Known rows, with every way that one mark hangs from another
[gomoko [pepar visovaz] [zupi dama]]: [-0.16  0.00 -0.27 -0.10  0.07  0.20 -0.12  0.05  0.24 -0.14 -0.07  0.01
  0.04  0.21 -0.10 -0.28 -0.01 -0.19  0.05 -0.01  0.12 -0.08 -0.01  0.56]
[mumu [zupi visovaz]]: [-0.06  0.08  0.24 -0.08 -0.32 -0.08  0.08 -0.01  0.11  0.23 -0.10  0.09
  0.03 -0.10  0.00  0.12 -0.01 -0.13 -0.26 -0.08  0.10  0.00 -0.10 -0.06]
[zupi [dama mumu] [visovaz gomoko pepar]]: [ 0.33 -0.11 -0.42  0.53  0.36  0.12  0.05  0.20 -0.26 -0.17  0.23 -0.04
 -0.19  0.10  0.06  0.04  0.07 -0.21  0.23 -0.38  0.13  0.04  0.10 -0.20]
[mumu dama [zupi [visovaz gomoko]]]: [-0.25  0.08  0.35  0.17 -0.16 -0.16  0.20 -0.04 -0.23  0.23 -0.09  0.14
 -0.04 -0.59  0.09  0.07  0.04 -0.24 -0.20  0.12  0.37  0.24 -0.03 -0.34]
[mumu dama]: [-0.29  0.14  0.57  0.17 -0.06 -0.10  0.25 -0.21 -0.10  0.39 -0.13  0.04
  0.14 -0.53  0.20  0.22 -0.08  0.29 -0.16  0.28 -0.22  0.15  0.12 -0.18]
[mumu zupi]: [-0.31  0.22  0.32 -0.20 -0.28 -0.08  0.06 -0.08  0.03  0.35 -0.19  0.05
  0.17 -0.31 -0.02  0.27 -0.06  0.15 -0.29  0.04 -0.02  0.08 -0.06 -0.22]
[dama [mumu [zupi [visovaz [gomoko pepar]]]]]: [-0.30  0.14 -0.05  0.07 -0.05  0.12  0.07  0.16 -0.08 -0.03 -0.03 -0.10
  0.09 -0.04 -0.15 -0.06  0.05  0.19  0.00  0.18  0.23  0.15 -0.19 -0.15]
[dama [zupi visovaz]]: [ 0.13 -0.11  0.30 -0.34 -0.29 -0.13 -0.03  0.04  0.20  0.15  0.03  0.02
 -0.06  0.15  0.05  0.09 -0.06 -0.04 -0.08  0.04 -0.20 -0.23 -0.08 -0.10]
[zupi dama [visovaz gomoko]]: [ 0.39 -0.03 -0.12  0.32  0.12 -0.05  0.04  0.12  0.02 -0.11  0.18  0.13
 -0.20  0.20  0.23 -0.05  0.07 -0.42  0.07 -0.47  0.00  0.00  0.14 -0.30]
[visovaz gomoko pepar]: [ 0.70  0.19 -0.16 -0.21  0.24  0.03 -0.12 -0.11 -0.30 -0.18 -0.02 -0.01
  0.39 -0.20  0.19  0.55  0.01  0.28  0.18 -0.26 -0.41  0.08  0.40 -0.51]
[visovaz [gomoko [zupi [dama mumu]]] pepar]: [ 0.41  0.20 -0.32 -0.12  0.27  0.10 -0.11 -0.03 -0.38 -0.29  0.02 -0.02
  0.16 -0.14 -0.07  0.25  0.01  0.07  0.26 -0.06 -0.13  0.12  0.25 -0.23]
[pepar visovaz]: [ 0.18 -0.01  0.03  0.24 -0.26 -0.09  0.10  0.01  0.48  0.18 -0.06  0.00
  0.19  0.06  0.38  0.19 -0.06  0.13 -0.11 -0.14 -0.25 -0.15  0.09  0.37]
[zupi dama [visovaz [pepar gomoko]]]: [ 0.26 -0.27 -0.24  0.39  0.30 -0.06  0.00 -0.02 -0.05  0.12  0.14  0.03
 -0.18  0.12  0.15  0.10  0.00 -0.12 -0.01 -0.58  0.00 -0.13  0.11  0.03]
[visovaz [gomoko pepar zupi]]: [ 0.36  0.31 -0.11 -0.55  0.06  0.08 -0.18 -0.05 -0.05 -0.43 -0.09  0.06
  0.31  0.10 -0.02 -0.01  0.06  0.05  0.18  0.07 -0.18  0.12  0.17 -0.27]
[gomoko pepar visovaz [zupi [dama mumu]]]: [-0.46 -0.09 -0.18 -0.08 -0.03  0.22 -0.16 -0.09  0.27 -0.31  0.01 -0.11
 -0.07  0.40 -0.30 -0.49  0.10 -0.06 -0.02  0.32  0.00  0.07 -0.11  0.35]
[gomoko [zupi dama]]: [-0.15  0.20  0.20 -0.15 -0.15  0.00  0.01 -0.11  0.11  0.07 -0.07  0.09
 -0.06  0.03 -0.10 -0.07 -0.07 -0.10 -0.06  0.18 -0.16  0.00  0.00  0.20]
[gomoko pepar [zupi dama visovaz]]: [ 0.01 -0.01 -0.13 -0.24  0.11  0.22 -0.13  0.01  0.11 -0.24 -0.02  0.05
 -0.06  0.35 -0.25 -0.35  0.02 -0.37  0.06 -0.01  0.08 -0.07 -0.03  0.36]
[dama mumu zupi]: [-0.48  0.04  0.22 -0.20 -0.18  0.00  0.04  0.14  0.01  0.20  0.00 -0.17
  0.02 -0.05 -0.14  0.06 -0.08  0.45  0.01  0.44 -0.09 -0.05 -0.25 -0.15]
[gomoko [zupi visovaz]]: [ 0.28  0.12  0.26 -0.27 -0.36 -0.02  0.02 -0.11  0.28 -0.11 -0.07  0.09
 -0.01  0.27 -0.09 -0.13 -0.03 -0.21 -0.04  0.22 -0.22 -0.11 -0.02  0.43]
[dama mumu]: [-0.30  0.20  0.19  0.13 -0.09  0.09  0.17  0.01  0.05  0.14 -0.05 -0.15
  0.16 -0.04 -0.03  0.09 -0.05  0.55 -0.01  0.31 -0.23  0.08 -0.09 -0.03]
[pepar [gomoko [zupi [dama mumu]]] visovaz]: [-0.16 -0.16 -0.34  0.33 -0.10 -0.28 -0.03  0.00  0.40  0.04 -0.02 -0.01
 -0.06  0.16  0.23 -0.24 -0.01  0.27 -0.06 -0.13  0.20 -0.12 -0.13  0.65]

Rows
[-0.26 -0.07  0.53  0.03 -0.14 -0.16  0.17 -0.08 -0.06  0.35 -0.04  0.05
 -0.07 -0.40  0.12  0.10 -0.06  0.00 -0.13  0.29 -0.04  0.01 -0.01 -0.17] -> [mumu [dama [zupi visovaz]]]
[ 0.08  0.05  0.13 -0.02 -0.19  0.01  0.02 -0.04  0.19 -0.04  0.01  0.12
 -0.21  0.25 -0.09 -0.21 -0.03 -0.39 -0.04  0.05 -0.05 -0.08 -0.02  0.36] -> [gomoko [zupi dama visovaz]]
[-0.31 -0.03  0.34  0.24 -0.08 -0.08  0.22 -0.11 -0.28  0.39 -0.12  0.07
 -0.01 -0.66  0.01  0.20 -0.02 -0.15 -0.24  0.10  0.30  0.15 -0.01 -0.13] -> [mumu dama [zupi [visovaz pepar]]]
[-0.12  0.02  0.20  0.20 -0.01 -0.11  0.16 -0.06 -0.38  0.22 -0.08  0.10
  0.01 -0.66  0.06  0.21  0.03 -0.21 -0.14  0.06  0.34  0.22  0.05 -0.33] -> [mumu dama [zupi [visovaz gomoko pepar]]]
[ 0.04  0.01 -0.13  0.13  0.06 -0.04 -0.01  0.08 -0.21  0.11  0.03  0.10
 -0.10 -0.20  0.00  0.18  0.03 -0.32 -0.11 -0.39  0.29  0.08  0.03 -0.31] -> [mumu [zupi dama [visovaz gomoko pepar]]]
[-0.18  0.00 -0.21 -0.10  0.14  0.29 -0.08  0.09  0.04 -0.28  0.01 -0.03
 -0.09  0.35 -0.33 -0.44  0.03 -0.25  0.11  0.14  0.19 -0.02 -0.12  0.41] -> [gomoko pepar [zupi [dama mumu] visovaz]]
[-0.24 -0.11  0.14 -0.07 -0.22  0.01  0.06  0.21  0.08  0.08  0.09 -0.14
 -0.13  0.15 -0.13 -0.09 -0.04  0.15  0.03  0.32  0.01 -0.13 -0.28  0.01] -> [dama mumu [zupi visovaz]]
[-0.35 -0.01 -0.37  0.04  0.11  0.26 -0.07  0.12  0.20 -0.18 -0.04 -0.07
  0.01  0.21 -0.19 -0.37 -0.01 -0.11  0.10  0.12  0.23 -0.04 -0.11  0.60] -> [gomoko [pepar visovaz] [zupi [dama mumu]]]
[-0.13 -0.02  0.45 -0.01 -0.10 -0.18  0.14 -0.05 -0.13  0.22 -0.01  0.06
 -0.05 -0.40  0.16  0.10 -0.03 -0.03 -0.06  0.25 -0.01  0.05  0.03 -0.31] -> [mumu [dama [zupi [visovaz gomoko]]]]
[ 0.34 -0.07 -0.25  0.22  0.27  0.07 -0.04  0.15 -0.02 -0.21  0.17  0.10
 -0.14  0.25  0.16 -0.11  0.09 -0.40  0.11 -0.51  0.08  0.01  0.13 -0.29] -> [zupi dama [visovaz [gomoko pepar]]]
[ 0.10 -0.07 -0.34  0.40  0.31  0.15  0.03  0.26 -0.11 -0.26  0.20 -0.02
 -0.20  0.26  0.04 -0.24  0.11 -0.25  0.20 -0.31  0.23  0.08 -0.01 -0.21] -> [zupi [dama mumu] [visovaz [gomoko pepar]]]
[-0.12 -0.16  0.01 -0.06 -0.08  0.06  0.01  0.18 -0.05  0.06  0.09 -0.18
 -0.07  0.07 -0.17  0.05 -0.05  0.20  0.09  0.25 -0.01 -0.15 -0.20  0.00] -> [dama mumu [zupi [visovaz pepar]]]
[-0.34 -0.08  0.26  0.24 -0.03 -0.18  0.17 -0.14 -0.28  0.38 -0.12  0.07
 -0.02 -0.64  0.05  0.17 -0.01 -0.03 -0.26  0.04  0.36  0.15 -0.05 -0.11] -> [mumu dama [zupi [visovaz [pepar gomoko]]]]
[ 0.13 -0.02 -0.21  0.51  0.16  0.04  0.10  0.24 -0.07 -0.15  0.22  0.02
 -0.26  0.21  0.11 -0.17  0.08 -0.26  0.15 -0.27  0.15  0.07  0.00 -0.23] -> [zupi [dama mumu] [visovaz gomoko]]
[ 0.25 -0.17  0.16 -0.33 -0.15 -0.07 -0.07  0.02  0.06  0.13  0.04 -0.02
  0.00  0.08  0.01  0.23 -0.07 -0.02 -0.02 -0.05 -0.22 -0.25 -0.01 -0.08] -> [dama [zupi [visovaz pepar]]]
[ 0.28  0.01 -0.08 -0.24  0.14 -0.10 -0.13 -0.28 -0.10  0.07 -0.12 -0.05
  0.27 -0.11  0.04  0.34 -0.07  0.52 -0.01 -0.13 -0.30 -0.06  0.16  0.12] -> [visovaz [pepar [gomoko zupi]]]
[-0.30 -0.11 -0.04  0.04 -0.15 -0.29 -0.11 -0.23  0.30 -0.03 -0.01 -0.04
 -0.09  0.23  0.05 -0.28  0.05  0.39 -0.15  0.08 -0.06  0.03 -0.14  0.22] -> [pepar [gomoko visovaz [zupi [dama mumu]]]]
[ 0.04 -0.02 -0.19 -0.03  0.25 -0.05 -0.10 -0.19 -0.17  0.07 -0.06 -0.09
  0.15 -0.12 -0.04  0.24 -0.07  0.52  0.03 -0.10 -0.15 -0.02  0.09  0.12] -> [visovaz [pepar [gomoko [zupi [dama mumu]]]]]
[ 0.07 -0.10 -0.11 -0.09 -0.01  0.03 -0.03  0.22 -0.14 -0.11  0.13 -0.15
 -0.05  0.08 -0.11  0.06  0.01  0.14  0.19  0.19  0.04 -0.08 -0.14 -0.19] -> [dama mumu [zupi [visovaz gomoko pepar]]]
[-0.09 -0.06 -0.07  0.02 -0.02 -0.23 -0.06 -0.11  0.16  0.00 -0.01  0.01
 -0.12  0.19  0.02 -0.26  0.00  0.25 -0.05 -0.05  0.08 -0.04 -0.14  0.27] -> [pepar [gomoko [zupi [dama mumu] visovaz]]]
[-0.16 -0.06  0.36 -0.08  0.01 -0.10  0.09 -0.04 -0.15  0.16 -0.02  0.04
  0.00 -0.37  0.11  0.04 -0.01 -0.02 -0.04  0.23  0.03  0.06  0.03 -0.31] -> [mumu [dama [zupi [visovaz [gomoko pepar]]]]]
[ 0.11  0.27 -0.22 -0.30  0.20  0.14 -0.15  0.05 -0.15 -0.40 -0.02  0.01
  0.15  0.08 -0.10 -0.13  0.07  0.00  0.23  0.05  0.01  0.18  0.09 -0.27] -> [visovaz [gomoko pepar [zupi [dama mumu]]]]
[ 0.86 -0.01 -0.12  0.00  0.08  0.01 -0.03 -0.01 -0.06 -0.23  0.07  0.04
  0.14  0.16  0.21  0.27  0.05 -0.10  0.13 -0.35 -0.27 -0.07  0.27 -0.19] -> [zupi [visovaz gomoko pepar]]
[ 0.30 -0.21 -0.14  0.40  0.23  0.07  0.06  0.03 -0.06  0.12  0.14  0.04
 -0.17  0.11  0.11  0.16 -0.02 -0.28  0.00 -0.50 -0.09 -0.12  0.16  0.02] -> [zupi dama [visovaz pepar]]
[-0.10 -0.06 -0.06 -0.18 -0.05  0.05 -0.04  0.27 -0.03 -0.17  0.11 -0.14
 -0.06  0.17 -0.12 -0.13  0.03  0.12  0.17  0.24  0.10 -0.06 -0.22 -0.22] -> [dama mumu [zupi [visovaz [gomoko pepar]]]]
[ 0.18 -0.03 -0.13 -0.12  0.22 -0.09 -0.13 -0.25 -0.14  0.10 -0.08 -0.04
  0.18 -0.12  0.02  0.29 -0.07  0.43 -0.01 -0.20 -0.22 -0.05  0.15  0.10] -> [visovaz [pepar [gomoko [zupi dama]]]]
[-0.29 -0.09 -0.11 -0.23 -0.06  0.16 -0.22 -0.17  0.32 -0.28 -0.02 -0.03
 -0.03  0.40 -0.21 -0.39  0.09 -0.17 -0.08  0.18 -0.11  0.02 -0.02  0.31] -> [gomoko pepar visovaz [zupi dama]]
[ 0.02  0.06 -0.16 -0.35 -0.09  0.19 -0.14 -0.03  0.34 -0.22 -0.15 -0.02
  0.24  0.24 -0.08 -0.19 -0.02 -0.04  0.04  0.16 -0.05 -0.10  0.01  0.62] -> [gomoko [pepar visovaz] zupi]
